What can hang from each mark:
kimog: bonam kozo
tisofi: bonam kozo
kozo: kamub sapa sopo
mame: kozo
bupu: kamub mame sobef toru
sobef: bupu
toru: kozo
kamub: kozo
zapi: bupu
sopo: kozo
bonam: tisofi

Every row comes from one small tree of marks. Brackets hold a mark, then the marks that hang from it, in alphabetical order. Every link used is in the known rows. Which tree was each row made from?
Known rows:
{tisofi bonam {kozo kamub sapa}}: [ 31 -17   9  -5  16   0  12 -27  -5 -10   0  17  -3  28  -2   4   4 -15
  -8  24   5   8   9  15   8  13   3   6  24  -2  -3  21  -3  -5]
{kimog bonam}: [ 10  10   6  21   4  11  -5   1 -22  12  -1  -9 -25   4  10  -1  -6 -19
 -16   5  18  10 -16  10   2  -2  -3  -7   5  -2  -8 -31  19  -2]
{bonam {tisofi {kozo sapa}}}: [ 24  -1 -12  -5  11 -13  -4  25  -7   6  -1   0  -9   9 -19  13   6  -8
   0  12 -12  12 -10  15  -2  22  17   9  13   3   9  24 -18   7]
{kimog {bonam tisofi} {kozo sopo}}: [-13  -1  29  -5 -19  13   4  34 -24 -12   1  -3 -38 -26  28   6   1  19
   0 -15   0  -7 -13  26  -4  11  15  -4  14  17 -22 -14  12 -20]
{zapi {bupu kamub}}: [  7  16   7  -4   1 -27  20   4   0  17  -2   5   4   8  -5  -4 -16 -21
  -6   7   4  -4  17  -4  -5  -2 -11  -7   3  -5  -4  17  10   1]
{mame {kozo kamub sapa sopo}}: [ -5 -22   6 -27  -9  21 -14  15   1 -49 -20  17  -2 -13   2   3  17   8
  13  -1   5 -26 -13  10  -1 -20 -24 -12  18   8  10   1  -6  -3]
{tisofi bonam kozo}: [ 33  14   8  -3  23  -9   0 -28 -17  27   1  10  -4  35  -6  -7 -13 -31
 -12  16   4  32  21   4   7  22   2  -2  19  -6  -7  24  -4 -14]
{sopo {kozo kamub}}: [  3  13  16  -7   2  27 -17   6   4   9 -25  -3 -22   7   5  -6 -11 -16
   5 -16  28 -14  -4  -9  12 -13  -1 -13  13  -5  11 -37  16   6]
{zapi {bupu kamub sobef}}: [ 10  17  -7   0   3 -30  11 -11   9  26  -1   7  17  17  -7 -12 -25 -13
  -2  -3  -2  -6  22  -1 -13   6 -14  -6   1 -10  -8   8   6  15]
{bupu kamub mame {toru {kozo sapa}}}: [-19  -2 -26  20   1 -11  10 -13  17 -10   6   3  29 -23   4   2  18  16
 -12  13 -10  -9   7 -44   2 -28  25  33 -26  -1  15  17   5  -9]
{zapi {bupu kamub sobef toru}}: [  4   7 -19  12  -2 -34  16 -29  24  15   3  13  28  18  -8 -13 -22 -10
  -1   1  -8 -14  31  -6 -21  -5 -10   1 -13 -13 -12  14   7   8]
{kozo sopo}: [ -6  -1  23 -16 -10  14  -2  12 -13   5  -3   1 -11   5   9  11  -7  -5
  13  -1   0  17  -6   0   9  -1 -21 -16  17   8   3   2  11   0]
{toru {kozo kamub}}: [  1  20  10   4  20  13 -20   7  10  -7   4 -11 -21   5  26  -6   8   0
  12 -24  37  -9  -2 -16   9 -21 -15  -5  10   8   1  -7  20  -5]
{sobef bupu}: [ -7  15  10   1   8  13   1  -1   6  33  13 -12  -7  24   2  -3  -8 -12
   5  -8   5  27  -1  -3  10  11 -23 -22  -5  -8 -15 -17   4   2]
{bonam {tisofi {kozo kamub sopo}}}: [ 21 -11  18 -17   0 -11  -1  14  -8  -9  -2  10 -17 -14   7  17   4   7
  10  -5   2   6  -6  17   6  18   9  -4  17   6   3  10  -3  -3]
{toru {kozo kamub sapa}}: [ -4   3  -4   3  16  16 -12  17  10 -23  10 -10 -16  12  16   1  21   6
   9  -9  27 -17 -11 -10   5 -21 -11   6  12   8   8   3  12   2]
{sobef {bupu kamub}}: [-14   9  11  -2  10  -5   8 -14   6  27   4  -9   1  16   7  -2  -8 -12
   2  -1   2  28   8  -2  12   8 -12 -12  -6 -16  -5 -28  12   1]
{kimog {bonam tisofi} {kozo sapa}}: [ -7   0   1   9  -7   9   2  35 -13 -17   1  -9 -29 -11   8   3  11  12
  -9   1  -2 -17 -18  32 -10  13  23   8   9  16 -14 -14   3  -9]
{bonam {tisofi kozo}}: [ 26  14  -2  -4  15 -19  -7  18  -8  18  -5  -2 -11   1 -12  10  -3 -12
   1   1  -2  17  -2  13  -1  26  14   1  10   4   4  16 -11   0]
{kamub {kozo sopo}}: [-11   6  20 -12  -6  14  -9  21 -14  -6  17 -28 -18   9   2   1   0   3
  14 -12  10   7  -6   3   8 -10 -19 -11   3   9   9   4  -1   0]
{sopo {kozo kamub sapa}}: [ -2  -5   6 -11  -4  30 -10  11   6  -7 -21  -1 -15  18  -6   4   0  -9
   2   0  15 -24 -14  -2  10 -12   4  -3  17  -2  15 -29   9  14]
{kozo kamub sapa sopo}: [-11 -34  24 -19 -18  21   9  12   1 -43  -4   9  -9  -5  10  26  15  16
  20  13   0 -13 -20  15   9 -11 -19  -9  21  11   6  -1  12   9]
{sobef {bupu kamub mame toru}}: [-21   2  -3  16  -2  -4  21 -28  20  23   8   3  23 -14   3  -3  -1   4
 -12   5 -12  20  12 -28   8  -4   6   1 -35 -14 -12 -10   3  -7]
{bupu kamub {mame kozo} sobef toru}: [ -8  10 -39  17  -1 -18 -11 -47  27   1 -25  16  56 -35 -10 -24  -4  10
  -6   1 -16 -14  23 -29 -16 -13  15  11 -35 -10   6  -5 -11  -4]
{bonam {tisofi {kozo sopo}}}: [ 19  -6   9 -15   3 -12  -2  21 -16   8   1   8 -15  -1  -4  19  -1   1
   6  -1  -9  21  -7  13   5  23   8   1  16   3   4  18 -11  -3]
{mame {kozo kamub sopo}}: [  1  -5  18 -25  -4  17 -21   9  -1 -32 -26  14  -8 -23  12  -5   6   3
  15 -15  18 -19  -4   3   3 -17 -26 -24  16   7   3  -7   4 -13]
{bonam tisofi}: [ 10  28  -1  -6   1 -21  -8  19   1  12  -8 -10 -14 -19  -3   0   0 -14
  13   0   3   7  -7  10   3  16   2 -12  -9   5   4   6   3   1]
{sopo kozo}: [  1  21   5  -7   4  25 -18  11  -7  31 -20  -8 -16  25  -7  -9 -19 -25
  -1 -11  14   2  -3 -13   8  -5   2  -9  12  -7  12 -22   7   6]
{kamub {kozo sapa}}: [ -8  10  -8   0   2  10 -13  23  -6  -9  17 -37 -11  23 -21  -1  11  -7
   5   6   6  -3 -11   8   1 -12 -12   2  -4  11  19   5 -10  11]

Write each row's tree:
[-16  10 -27  24   4 -28 -12 -49  29   0   2 -23  29  12  -7 -16 -10   4
  11  -4  -4  -4  25  -2 -14 -12   5  14 -23 -14  12 -18   2   8]	{bupu {kamub kozo} sobef toru}
[ 22 -41  22 -19  -1   9  18 -19 -16 -21   4  28  -6  25   5  16   3  -4
   1  23  -2  11   3  18   9  13  -2   4  30  -2  -4  26  -4  -9]	{tisofi bonam {kozo kamub sapa sopo}}
[ 18 -26   9 -18  -4  -7   7  22  -8 -24   1  13 -14  -8  -3  24  12  11
   8   7  -7   1 -14  22   5  16  10   6  20   5   3  17 -10   3]	{bonam {tisofi {kozo kamub sapa sopo}}}
[-19  -5 -16  13   8  16   4  -4  23   9  30  -8   0  38   3  -3   7   3
   4 -11  -1  12   0 -13   3 -12 -16   0 -13 -11 -16  -3   0  -2]	{sobef {bupu {toru {kozo sapa}}}}
[ -7  19 -37  29   4   8 -14 -20  24  21  13   1  30  -6   4 -20  -2  17
   1 -19  -3  -3   9 -46  -9 -16   5   9 -31   4  -9  17  -6   4]	{bupu mame sobef {toru kozo}}
[-15 -13   8 -15 -13  17  -3  31 -14 -22  20 -28 -12  18  -8  10  11   8
  13   2  -1   1 -17  10   4 -12 -16   1   5  12  16  14 -10  10]	{kamub {kozo sapa sopo}}
[  2  16  -6   1  -7 -22  17   3  -2  21  13  -4  25  -9  -9 -16 -15   1
  -8 -11  -4 -13  15 -18 -10  -2  -1   1 -26   0  -4  24  -6  15]	{zapi {bupu {kamub kozo} mame sobef}}
[ 28   7   7  -4  13 -19 -10   9   0   1  -6   2 -16 -10  -2  10   5  -3
   5  -2   8   6  -4  15   3  20  12  -3  12   4   3   5  -3  -3]	{bonam {tisofi {kozo kamub}}}
[  7   4  -8 -11   6  12 -22  11  10 -36 -25   8   0 -10  -9  -6  17  -5
   6   2  13 -28  -6   7  -3 -17 -16 -12  11   6  12  -4  -9  -3]	{mame {kozo kamub sapa}}
[ -2  25 -22  -1   6 -11 -18 -22   4  14 -29  11  42 -35  -6 -21  -9   5
  -5  -6  -8  -6  12 -24  -7   2   9   2 -17  -5  11  -7 -10   6]	{bupu kamub {mame kozo} sobef}
[-15   2   2  -6   0 -14 -10 -23  -2   1   1 -20  14  10   3  -5 -13   9
  17 -10  -2   4   8  10  -3   1  -7   3  -1  -8  14 -20   2  16]	{bupu {kamub {kozo sopo}} sobef}
[ 22 -20  19   3  -4  -1   6  11 -27 -12   1   8 -32 -15  20  14   3   3
 -12  -3  11   5 -19  27   1  14  16   4  12  -2 -12 -17   9  -6]	{kimog {bonam {tisofi {kozo kamub sopo}}}}
[-19 -21  22   2 -17  37   4  31 -27 -22   8  -2 -27   6  17  13   5  23
  -9   3  -6  -9 -16  23  -5  -1   7   1  29  17 -15 -15   9 -11]	{kimog bonam {kozo sapa sopo}}
[ -9  -2   2  -7  -4  28   2   9   8  -2   8   8   8 -18  -3  -7  11   5
  -6  -9   0   0  -9 -16  10   0 -12 -15 -18   0 -14  -6 -14  -1]	{sobef {bupu {mame {kozo kamub sapa}}}}
[-26   0  -1  12   4  -9   9 -28  22   7  24 -22   9  18  -1  -6   1  -4
   4  -5  -1  14  14  -5   5  -7  -6   1 -28 -17  -5 -26   3  -5]	{sobef {bupu {kamub kozo} toru}}
[  8  15 -20  15 -11 -11  18 -10  19  28  10  18  31  -4 -13 -16 -19  -2
  -8  -7 -11 -12  19 -28 -17  -6  -9  -3 -28   5 -24  40  -8  10]	{zapi {bupu mame sobef toru}}
[-19  -3 -36  21   2 -26  -8 -44  29 -14   5 -20  34  21 -15 -10   1   8
  10   5 -13 -14  14   4 -17 -14   7  23 -20 -12  18 -11  -5  16]	{bupu {kamub {kozo sapa}} sobef toru}
[-12 -12  40  -5 -21  16   6  27 -13 -32   0   1 -41 -43  40  11   8  26
   7 -20  13 -23 -14  29   0   5  15 -12  12  19 -25 -26  23 -22]	{kimog {bonam tisofi} {kozo kamub sopo}}
[  9  16  -2 -11  -3 -18  14  10  -5  10 -11  19  19 -32 -11 -16  -8 -11
 -19   1  -3 -17  16 -24  -6  -8  -4  -5 -13   0  -5  31  -7  -6]	{zapi {bupu kamub {mame kozo}}}
[ 21 -33  10 -20   4   6  19 -13 -26  -1  10  22  -3  39  -8  12  -3 -11
  -7  27 -15  26   4  15   8  17  -2   9  31  -5  -3  43 -11  -8]	{tisofi bonam {kozo sapa sopo}}
[ 23 -11  -5  11   5  -3   4  19 -29   0   5   0 -24   3  -3  10   5  -8
 -21  12   1   9 -24  25  -1  16  21  17   9  -3  -7  -7  -2   1]	{kimog {bonam {tisofi {kozo sapa}}}}
[ -5   8 -15  -6  -1  -6  -3   3  -6  -9 -25  11  27 -42 -10  -8  12   0
 -16  17 -12 -10  -1 -24   2  -9  14   9 -11   3  20   8 -12  -5]	{bupu kamub {mame {kozo sapa}}}
[-24 -11 -16  11  -7 -20  -4 -44  22 -12   8 -14  28  12  -2  -8  -9  15
  17  -6 -11  -4  19   1 -12 -11   0  13 -18 -13  11 -12   3   8]	{bupu {kamub {kozo sopo}} sobef toru}
[-12   9 -28  24   7 -29  -8 -59  34  11 -13  -1  35  12  -4 -11 -14  -2
   9   7 -10   0  24  -5 -11  -4   5  10 -12 -16   6 -23  11   7]	{bupu kamub sobef toru}
[-24  -1   5   0  -4   6  15   3   0  11  23 -17  12  -8  -2  -1   9   7
  -8   2  -8  15  -4 -15  13   0   3   2 -30  -9   0  -9 -10   4]	{sobef {bupu {kamub {kozo sapa}} mame}}
[ 15 -31   5 -12   5  17   4  13 -25  -2   3  10  -8  41 -18  29   1   5
  -5  16 -17  21  -7  11   3  11  -6   9  40   4   9  21 -14   4]	{tisofi {kozo sapa sopo}}
[-12  12 -12  21  -4 -20  13 -32  18   8 -14   6  33 -39  -2  -2   2   0
 -12  18 -14   1  18 -37   4 -13  24  12 -30  -2  11   0  11 -11]	{bupu kamub mame toru}
[-17 -24  16  -7 -25  17  11  45 -23 -28   5  -1 -32 -16  16  15  13  26
  -1   0 -13 -15 -24  34  -6  10  18   4  17  17 -15  -3   0 -11]	{kimog {bonam tisofi} {kozo sapa sopo}}
[ -9   4  -5  -6  -3  26   2  13   1  14   9   4  10  -9 -10  -8   7   1
 -10  -6  -7  10 -11 -20   6   5 -12 -13 -19  -4 -12   2 -19  -1]	{sobef {bupu {mame {kozo sapa}}}}
[ -3  18 -32  29  -5   2  -6 -33  24  26   0   8  38 -14 -10 -13  -9   8
  -2  -3 -14   1  10 -34 -10  -3   5  -2 -32   5  -7  10  -6   7]	{bupu mame sobef toru}
[ 27  -2   2  13   9  -7  -2  14 -30  10   3  -2 -28  -6   4   4  -2 -12
 -20   3   8  12 -17  23  -2  19  19  10   7  -5  -9 -13   3  -3]	{kimog {bonam {tisofi kozo}}}
